Known rows, with every step that occurs:
zizo > sinag: [  9 -55  -7  -7   8   5 -16   1  34 -70 -16 -89  -6  26 -21  37 -43  17
  -5  17  -3  24]
nidar > mabuva > genu: [ 10 -24   2  42 -22  -9  11  19 -34 -19  31 -94   0  -9  13  48 -40   6
  45  30 -27  41]
nidar > mabuva > sinag > lunorez > genu: [ -1  -1  -9  77   6  -6  25  12  -7 -68   5 -62   2  54  10   9 -47  31
 -11  35  -4  45]
lunorez > genu > sinag > nidar > mabuva: [ 25 -10  -5  41  16   7  26  -6   9 -27  55 -73 -22  17  12  34 -18  51
  40  37   3  32]
mabuva > genu > sinag > lunorez > nidar: [ -3  -8  14 -13 -30  60  -5  19  21 -23  18 -70  10  28 -24  71 -32   6
   1 -18 -26  27]
sinag > lunorez > genu: [  3   4  -6  47  18  27  15  18  -7 -56  12 -53  13  68 -18  27 -48  13
  -5  11 -11  38]
lunorez > genu > mabuva > sinag > nidar: [  5  12 -14   1  40   3  16   8  41 -79  46 -67 -22  46 -10  30   9  42
  37  10  29   1]
sinag > nidar > mabuva: [ 10 -30 -11  45  41 -21  12  14 -34 -29  22 -80  -9  13  -6  48 -17  13
  13  37   0  23]
nidar > mabuva > sinag > lunorez > genu > zizo: [-11   9 -13  58  16 -39  26  28 -42 -76   8 -31   7  34  -2  24 -42   9
   0  33  -3  34]
genu > sinag: [ 10 -32   1  -1  10  21 -14   2  15 -42 -14 -83 -17  16 -10  40 -46  38
   5   7   4  29]
mabuva > sinag > lunorez > genu: [ -9   2  -4  37  17   5  12  14  28 -74  -2 -60  11  72 -13  10 -44  29
 -19  14   4  32]
genu > zizo > nidar: [-11 -36 -13   0  60 -24 -12  30 -48 -64 -56 -47  12  11 -35  47 -43 -29
  10  20  19 -12]
genu > zizo > sinag: [  0 -45 -10 -25  20 -27 -14  18  -1 -80 -14 -57  -2   3 -32  51 -39  -6
   1  14  -2  12]
zizo > sinag > lunorez > nidar > mabuva: [  3 -43 -13  45   4  31   0  13  -5 -69 -13 -62   3  41 -22  56 -38  -7
 -35  19 -20  34]
genu > lunorez > nidar > mabuva > sinag: [-21 -40   1  78  -2 -13   1  11  21 -66 -17 -73 -12  20  -5  23 -23  28
  -6  49  13  40]
nidar > mabuva: [  9 -31 -11  67  23 -12   5  15 -47 -41  -3 -78 -10  14   3  40 -44  14
  13  34  -6  38]
genu > nidar: [  6 -32  -4  -7  30   9  -6  28 -19 -43 -58 -63   2  28 -37  48 -35   1
 -16  14  26  11]
lunorez > nidar > mabuva > genu > zizo > sinag: [  0 -34   0  -6 -22 -18   6  26 -20 -51  42 -58   3 -23 -18  79 -18 -25
  42  19 -28  17]
genu > lunorez > nidar > mabuva: [ -8 -38  -2  92   4  10   4  15 -11 -48  -3 -65 -10  19 -10  39 -27  11
   5  45  -2  44]
sinag > lunorez: [ -3 -19  -6  34  23  18  -6  23 -21 -52 -28 -65  11  51 -26  41 -52   0
 -31   5 -10  33]
lunorez > nidar > mabuva: [  0 -28  -8  68  32   8   6  21 -44 -42  11 -63  -8  24 -15  59 -23   2
  13  23  -3  26]
genu > lunorez: [ -7 -39   2  46   1   2 -10   9  21 -54 -26 -79  -5  25 -13  21 -44  23
  -1  36   2  43]
lunorez > genu: [  8  -6  -4  41  25   8  12  11   3 -52  29 -65  -1  47 -11  25 -36  26
  33  20   1  31]
mabuva > genu > zizo > sinag > nidar: [  2 -36   3 -66  -3 -37  -1  20  25 -45  44 -73  10 -18 -30  69  -9 -14
  36  13 -18   0]

Rows:
[ 19 -11 -10  49  16   5  28  21 -38 -41 -14 -53  -5  30  -7  31 -34  16
  19  41  19  29]	lunorez > genu > nidar > mabuva
[-25 -17  -1  23  29  16  -8  25  16 -69 -25 -57  12  65 -39  46 -28   6
 -44  -4   9  14]	mabuva > sinag > lunorez > nidar
[ 19 -26   8  16 -41  12   5   5  -7 -12  27 -99 -15 -23  22  49 -45  29
  44  23 -25  45]	nidar > mabuva > genu > sinag
[-16 -20  -3  19  19  -4  -9  19  12 -70 -40 -73   9  53 -20  25 -48  17
 -44   6   5  28]	mabuva > sinag > lunorez
[  6 -14  -7  40  12 -17  25  17  -5 -59 -28 -61  -7  33  -2  15 -30  30
   7  44  34  24]	lunorez > genu > nidar > mabuva > sinag
[  9 -21  11  21 -30  30   5  12  -5 -13  41 -85 -12 -12   4  69 -24  18
  46  12 -22  33]	lunorez > nidar > mabuva > genu > sinag
[-11 -30  -2  -6  44 -34  -3  10  34 -54   0 -86  -4  33 -24  34 -10  29
  -6  18  25   4]	mabuva > sinag > nidar
[ 10 -53  -7 -24  28  -7  -8   0  49 -59   6 -90  -5  25 -29  46 -17  17
  -5  19   3   9]	zizo > sinag > nidar
[-12   2   0  32  -6  -3  16  48 -75 -32  33 -34  21   4 -23  84 -27 -42
  16   7 -36  25]	sinag > lunorez > nidar > mabuva > genu > zizo
[ -6 -10   5 -16  -1 -30  -1  37 -37 -33  29 -61  12 -14 -21  65 -32 -17
  46   6 -19  16]	mabuva > genu > zizo
[ -8 -23  -9  59  11 -15   4  18 -21 -63 -35 -74   2  38   2  24 -51  17
 -36  27  -4  41]	nidar > mabuva > sinag > lunorez
[ 13 -16   6  22 -48  30   7  12 -16 -15  10 -88  -1   0  16  50 -56  17
   8  14 -38  53]	nidar > mabuva > genu > sinag > lunorez
[  7 -24   9 -30 -15   9   0  32  -8 -21 -23 -79  12   6 -28  57 -31  -8
  17   9   6  14]	mabuva > genu > nidar
[  4 -21  -5  49   6  48   2  14 -25 -40  -8 -56  -8  34 -12  61 -40  13
 -24   7 -13  38]	genu > sinag > lunorez > nidar > mabuva
[  5 -21  -1   7   3  39 -12   9   7 -44 -30 -71  -3  38 -16  42 -57  26
 -31  -3  -7  36]	genu > sinag > lunorez
[-16 -36   5  51  10  21 -10  16  23 -55 -10 -63  -2  36 -32  41 -23  12
  -2  25   7  31]	genu > lunorez > nidar
[ -3 -35  -7  52  16 -33   3  10 -15 -59 -17 -85 -13  15   8  23 -40  30
   2  37   9  33]	nidar > mabuva > sinag
[-15 -25  18  25 -31  22  -3  21  36 -31  27 -78   8  13 -22  50 -20   4
  29  20 -15  34]	mabuva > genu > lunorez > nidar
[-18  13  -7  17  26 -28  13  30  -8 -82   1 -29  15  50 -24  26 -40   7
 -10  12   4  20]	mabuva > sinag > lunorez > genu > zizo
[ 14  -1 -13  55  11  25  30  29 -46 -45 -29 -41  10  53 -13  33 -45   2
 -19  33   7  38]	sinag > lunorez > genu > nidar > mabuva
[  15  -43    3   10  -24   20    0    4   -7  -20  -25 -101   -5  -20
   18   41  -50   11   42   32   -8   21]	zizo > nidar > mabuva > genu > sinag
[ -3 -13 -14   4  24   7 -12  14  14 -88 -15 -78 -24  28 -10  35 -22  29
  10   1  22  13]	genu > mabuva > sinag
[ 11  22 -19  38  18  56  13  21 -12 -77  20 -49  -7  66 -12  38 -34  13
  11  -3  -5  30]	sinag > lunorez > genu > mabuva
[  4 -45  -9  -1   1  24 -14   8  25 -75 -35 -78   9  47 -26  38 -55   4
 -41   9 -15  31]	zizo > sinag > lunorez
[  7 -40  -2  34  -3   0   6  18 -34 -25 -21 -95   9  -7   8  40 -45 -15
  42  39 -10  17]	zizo > nidar > mabuva > genu
[  6 -49 -16  56  39  -2   0  14 -44 -50 -54 -79   0  16  -2  31 -49  -6
  10  45  12  14]	zizo > nidar > mabuva
[  4 -31  -5  -7 -38 -17   6  27 -31 -54   9 -62  14 -12  -5  60 -50 -27
   5  22 -45  36]	nidar > mabuva > genu > zizo > sinag > lunorez
[ -3 -40 -19  40  53 -34   1  29 -81 -59 -50 -48   4  -6 -14  46 -45 -29
  18  41  11   2]	genu > zizo > nidar > mabuva
[ 12 -24  14 -24 -33  22  -8   6  27 -19  20 -98  -6  -5   0  51 -41  30
  37   1 -17  32]	mabuva > genu > sinag
[ 15 -23 -17  12  26 -42  27   9  -7 -66  54 -47  -7   5 -10  43 -11   7
  37  45  -4  15]	lunorez > genu > zizo > sinag > nidar > mabuva
